What can hang from each mark:
Q480: Q156 Q215 Q524
Q215: Q89 Q197 Q480 Q959
Q89: Q156 Q215
Q197: Q156 Q215 Q524
Q959: Q156 Q215
Q156: Q480
Q524: Q89 Q959

Every row comes from one small tree of marks. The marks that hang from a mark follow it in brackets, in the order of their numbers. Every link used is in the known rows. Which tree was each row made from?
Known rows:
Q524(Q89 Q959(Q156)): [-12  18 -10  27   5 -29   5  -4  10 -16   9   9  -6  11   9   4  -1  -2
   5   1 -18 -20 -10 -44   5   1  10   2]
Q215(Q197 Q480 Q959(Q156)): [ -4   7  -1   8   4  17 -12  22  24   9  47  17   9  30  26  -4   4  -2
 -18 -34  -6 -28   6  -1  25   3 -12 -19]
Q480(Q156 Q524(Q89(Q215))): [ 14 -11   4   8  -5  -3   3   6  -8  -4  45   0  -7  -6 -19  16  -4  -2
  15   4   4  -9 -25 -30 -19  -4  15   0]
Q197(Q524): [-21   9  27 -18   6  12   6  18   7   0 -62 -19 -14 -25  20   6 -20  -1
   4  21 -11   2   2   0  -8  -3   8  19]
Q156(Q480(Q215(Q197 Q959) Q524)): [ 22  -5 -38 -38  -5  26  -3  -3   3   1  76  -1  -2  18 -37 -10   5  -2
  -1 -16  15  -1  16  21  -7   8  -4  12]
Q215(Q89 Q480): [ -5 -14   1   9 -19  12   8   5  -1   6  -3  -6   7   4  28  -3  -4  -2
   1   5 -10  -7 -11  -3  -1   2  -9 -22]
Q959(Q156(Q480) Q215): [ 12 -17  19  24  -3  -1   9   2  -9 -13 -22   3  -7  -5 -19  -4  -3  16
   9 -21  -6  -6  38 -20  14 -17  25   2]
Q197(Q156 Q524(Q89 Q959(Q215))): [  4  20  -8   3   9 -39   5  -1 -13 -23 -75   0  -6 -16  -9  -2 -20 -11
   2   2 -18  34 -11  -5  -1 -14   7   7]
Q197(Q156 Q215(Q89 Q959)): [  1  -2  26  18   7 -26  -4  -4 -11 -14 -24  11  -1 -15  31  11   0 -12
  -5   8  14   7   4  27   2 -16 -19 -26]
Q156(Q480(Q215 Q524(Q959))): [ 15  -4 -44 -30  -7   9  16  -7  -9 -16  29  -3  -7   4 -40 -13   2  -1
   3   6   6   4   5  11  -6  13  -1  19]
Q156(Q480(Q215(Q197) Q524(Q959))): [ 21  -3 -62 -29  -9  21   3  -9  -3 -16  74  -3  -5  18 -50 -15   6  -4
   3  -8  11   9   7  17  -3  16  -9  11]
Q156(Q480(Q215(Q959) Q524(Q89))): [ 22   1 -35 -26  -4   3   5 -14   0   2  44  -1  -2  13 -26 -10   0  -4
   8  -1  -2  -3  10  -5 -18   5  12  21]
Q215(Q959): [-21  10  39 -20   6   2   8  17  14  19 -15  -1  -2  -4  30   8  -5  -1
  -9   5   3 -18   0  -6  -4   1  -1   7]
Q197(Q215 Q524): [-16  10  42   3  19   1   1   4   4 -15 -76 -11 -17 -31  24   3 -27  -1
   0  35 -12  -1  16  22   1  -4  -3  12]
Q89(Q156): [-23 -12  21   6  -2  -5  -1  -5   2  30 -25  -7   0 -15  16  11  15  11
   3  12   5  -7  -4 -14  -6   5   9  -4]
Q197(Q156(Q480(Q215(Q89))) Q524): [ 16   3 -37 -11 -11  -2  -1   1 -22 -31 -40 -13  -9 -13  -9  -3   2  -5
  13   8   3  32  11  31 -11 -14   4  10]
Q215(Q89 Q480(Q524) Q959): [  7 -26   7 -16 -14  11   8   0   5   7  40   4  18   5  25  -3 -10  -8
 -14 -12 -12  -3 -10  12   2  12 -13 -22]
Q524(Q959(Q156 Q215(Q480))): [  0  -3  17  21   3 -18  12   6   1 -25 -24  18   6   4  -6 -10 -12   4
 -14 -17 -20 -10   0  -9  30  -2  -1 -10]
Q480(Q215(Q959) Q524): [  7  -9  12 -44   6  -8   5  -5   7  -6  30   5  -4 -12 -22   2 -11 -10
 -11   3   3  -6 -12  20 -14   4   0  18]
Q197(Q524(Q959)): [-25  21  14 -20   8   4  12  15   8 -19 -53 -12  -8 -16  18   0 -19  -4
  -6  22 -17   3  -6   8   4   7  -3  20]
Q524(Q89 Q959(Q215)): [ -4  12   8   8   2 -27  14 -14   0  -7 -20   3  -1   2 -18  -6 -19  -2
   3   8 -17   1 -11 -30  -1  -3   6   7]
Q197(Q156(Q480) Q215 Q524): [  4  10 -10  12  13  -4   0  11 -20 -13 -86  -7 -18 -22  17  -3  -6  -2
   9  18   9  24  32  28   2 -12  -1   2]
Q89(Q156(Q480(Q215(Q197 Q959)))): [  1   0 -27 -15  -4  15 -12 -12   7  11  41   2  11  20 -12  -5  28  10
  -1  -7  16  -8  17  17   3   8  -2   5]
Q156(Q480(Q215(Q89 Q959))): [  8   1 -10 -23 -14  12   5  -9  -1 -16  28  -4   5  14  -4  -6   7   1
   4   5   5  -9  17  17  -6  -4  -3  13]
Q197(Q215): [-15   1  36  15  13  -5   4   4   1   3 -40  -2 -16 -20  17   5 -11   1
   4  30   6 -12  10   4  -2  -4  -6  -1]
Q197(Q156(Q480) Q524): [ -1   9 -23  -8  -1   6   6  23 -17   0 -73 -15 -15 -15  14   0   4  -2
  12   3   8  26  18   6  -7 -11  11   9]
Q156(Q480(Q524)): [  6 -19 -20 -12  -9  24  15   7 -10  19  10 -15 -13  -4 -10  -3   2   4
  14  -1   9   6  18 -15 -14   9  13   5]
Q89(Q215(Q197 Q480 Q959(Q156))): [ -1  -9  44  10   0  22  -6   9  14  14  45  18  16  19   9  -1  15   8
 -25 -31   6 -33  -1   3  24   0 -12 -12]

Which tree is each row?
[ -3  -2  -4 -17  -3   3  -2 -13   0  12   3   0  10   7  -2  -3  24  14
  -1   6  12 -11  17  12   0   5   8  12]
Q89(Q156(Q480(Q215(Q959))))
[  1 -22  27  -7  -8  13  21   2  -7  13  12   5   9  -7 -10  -7   2   4
 -18   0   4  -6 -22   2   5  16 -11  -2]
Q89(Q215(Q480(Q524(Q959))))
[ -2   2  35  18   4  -1 -11  -8  15  13  58  11   6  17   0   8  12   6
  -5 -19   3 -28  -4 -31   1  -7   4   1]
Q524(Q89(Q215(Q197 Q959(Q156))))
[-12   0   2  19  -3  -7  -7 -29   6  18  49   3  16  15 -15   2  23  10
  -3   0   7  -7 -22 -25   1  13  -6  -1]
Q524(Q89(Q156 Q215(Q197)) Q959)
[ -1 -10  23   6  -5   7  -3  10 -12  21  19  -2  -7  -9 -16  11  21   2
  -2 -13  32   6 -15  -3  -9 -11  -9  -9]
Q89(Q215(Q197(Q156)))
[ 10   7 -39 -15  -9  27  -3   1   0   0  35 -10 -12  18 -30 -12  12   2
  13   0  18  -4  17   9  -8   0  -3  14]
Q156(Q480(Q215(Q197)))
[ 21 -21 -26   7 -11  -4  10  -2 -28  25   6  -5  -8  -7 -21   1  19   1
  15 -10  21  22   3 -22 -21  -5  14  -2]
Q197(Q156(Q480(Q524(Q89(Q215)))))
[ 27 -17 -19   2  -7  16  -5  16  -3  -8  43   8   1  10 -33  -6 -18  -6
   1 -29  -5   7  -7   6  10  -3  -4 -23]
Q959(Q215(Q197 Q480(Q156 Q524)))
[ -8  -5  29  11  -1  -1 -13 -23  11  38  50   4  19  12  -1   8  23  11
  -6  -8  11 -17 -10 -21  -4   4   2  -1]
Q524(Q89(Q156 Q215(Q197 Q959)))
[ 12   0 -39   6  -6   1   2  19  -1   1  27   4  -2  14   8   2 -12 -11
  13  -1 -13  -8 -23 -24  -8   6   6 -15]
Q215(Q480(Q156 Q524(Q89)))
[  0   7  27   0  -3  31  -7  26   7   7  55  14  15  26  10   2  10   2
 -16 -16  16 -26 -14  12  16   0 -20 -13]
Q89(Q215(Q197 Q480(Q156) Q959))
[ -1  27   6 -26   6  -8  -3  22   9 -33  16  11  -6   8   0  12  -5  -9
   1  13   3 -24 -17  19  -4 -10  -3  14]
Q480(Q156 Q215(Q959))
[-18  -8  34  -1   0  16  -8 -14   4   6  10  -5  15  -8 -10   4  16  15
 -15   1   6   3  -9  12  12  12  -9   9]
Q89(Q156 Q215(Q197(Q524(Q959))))
[ -7   0   5  18   1 -35   4 -30  -1   3 -18   6  12   1 -15  -3  -3   7
   2   4 -15   5 -10 -25   4   3  10   0]
Q524(Q89(Q156) Q959(Q215))
[-15   8  23  23  18 -20 -12 -24   6   0 -65  -8  -4 -20  24   4 -15   4
   7  34 -20   0   9   4  -3  -1   9   7]
Q197(Q215 Q524(Q89(Q156)))
[-11 -14   8  -1 -12  11 -20 -15  14  12  68   0  21  14  18  10  16   3
  -7 -16   8  -6   0   9   7   7 -14 -23]
Q215(Q89(Q156) Q197 Q959)
[ 20 -28 -18  27  -5 -19  -1  -5 -22  -8 -11   9  -2 -17  10   0  -4 -14
   0   1   7  23  -7  27   1  -4 -18 -41]
Q197(Q156 Q215(Q89 Q480(Q524)))
[ -6  18 -32   1   3  24  -6  13  10 -25  21  -6  -6  15  -2  -7  -2   3
   1 -15  -7   0  22   1  19   6  -3   9]
Q215(Q197(Q524(Q959(Q156(Q480)))))
[-12 -28  45  16  -8   9   5 -10  -4  39 -22   2  18  -8  12   1  25  21
 -12   4   9 -14 -13  -3   7   8   1  -7]
Q89(Q156 Q215(Q480))
[  1   6  12  21  -7   2   5   9  -3  11   7   4   4  13  10   4   5   3
   8   9  -4 -21 -24 -29  -7  -6   5  -4]
Q524(Q89(Q215(Q480(Q156))))
[-19   8   6   6   6  -9  -6 -11   9  12 -48 -16  -2 -13  20   7  -7   4
  10  20 -19   2  -4 -18 -12   2  19  12]
Q197(Q524(Q89(Q156)))
[  0  -1 -23  -8   0 -13  12 -10   2   4  28  -2  -6  -1 -10   1 -12 -10
   4   6 -10   5 -20 -30 -15  14   4   5]
Q480(Q524(Q89 Q959))
[  1  18   8   2  19  -4   0  15 -12 -11 -75   2  -7 -15  29  -2  -6  -5
  -3  11   9  17  37  40   9 -11  -6   5]
Q197(Q156(Q480) Q215(Q959) Q524)
[-15  -4  41   7   3  -5  -2 -20   2  16 -43 -14   6 -20   9   8   3  14
   2  19 -11  -1  -8 -15 -11   0  18  17]
Q197(Q524(Q89(Q156 Q215)))
[  7 -23  -5   2  -1 -31   6 -33  -5   4  15   5   9 -10 -32  -1  -8   3
   1  -6 -15  15 -12 -23  -3  11  13  -3]
Q480(Q524(Q89(Q156) Q959(Q215)))
[-20  11 -15  15   0 -24   2 -20   7  11  -1   1   8   6  11   3  10   4
   5  14 -10  -5 -18 -33  -4  13   6   0]
Q524(Q89(Q156) Q959)
[  3   0 -18  19  -5 -20   7 -30  -9   4 -11   3  13  13 -21 -12   7  14
   9   0 -12   8  12 -28   7   4  14   3]
Q524(Q89(Q156(Q480)) Q959(Q215))
[  2  20 -28 -19   3  23  -9  24   2   5  -3  -6  -3  11  13  -2   5  -6
  -3 -22  14  19  21  21   5  -5  -8   1]
Q215(Q197(Q156(Q480) Q524) Q959)
[ -4   1  17   2  -1  11 -19   3  22 -32  47  -1   8   7  20   8 -10  -3
  -9 -25 -16  -7  13  13  16  -6  -7  -7]
Q215(Q89 Q197(Q524) Q959(Q156))
[ -2  20 -19 -17   6  16 -14  32  10  11 -16   6   7  13  30  -5  -4 -15
 -19 -24   3  12  -4  28  14   1 -21 -14]
Q215(Q197(Q156 Q524) Q480 Q959)
[ 11   9  -4  -1   0  20  -8  26   2 -22 -12   0   1   7 -13  -6 -26  -3
   1 -15 -15   7   1  18  18 -11  -4 -10]
Q959(Q215(Q197(Q524) Q480(Q156)))
[ -6  10  17  13  20 -20  -5  11 -11 -15 -91  -5 -20 -37  22   8 -17  -8
   2  23   3  21   9  28  -1 -15  -5   0]
Q197(Q156 Q215 Q524)
[ 11  23 -40 -12   4 -13 -18  -2   2 -16   0  -5 -15  -2 -26   0  -5 -17
   9   2  -1  21 -16  12 -19 -13  -1  12]
Q480(Q215(Q197(Q156 Q524(Q89))))
[ 19 -10 -28  29   9 -27   0  -3 -15  12 -27  12  -9 -11   8  -3  -8 -15
   3   3   4  17 -11   3  -5  -3  -7 -29]
Q197(Q156 Q215(Q480(Q524(Q89))))
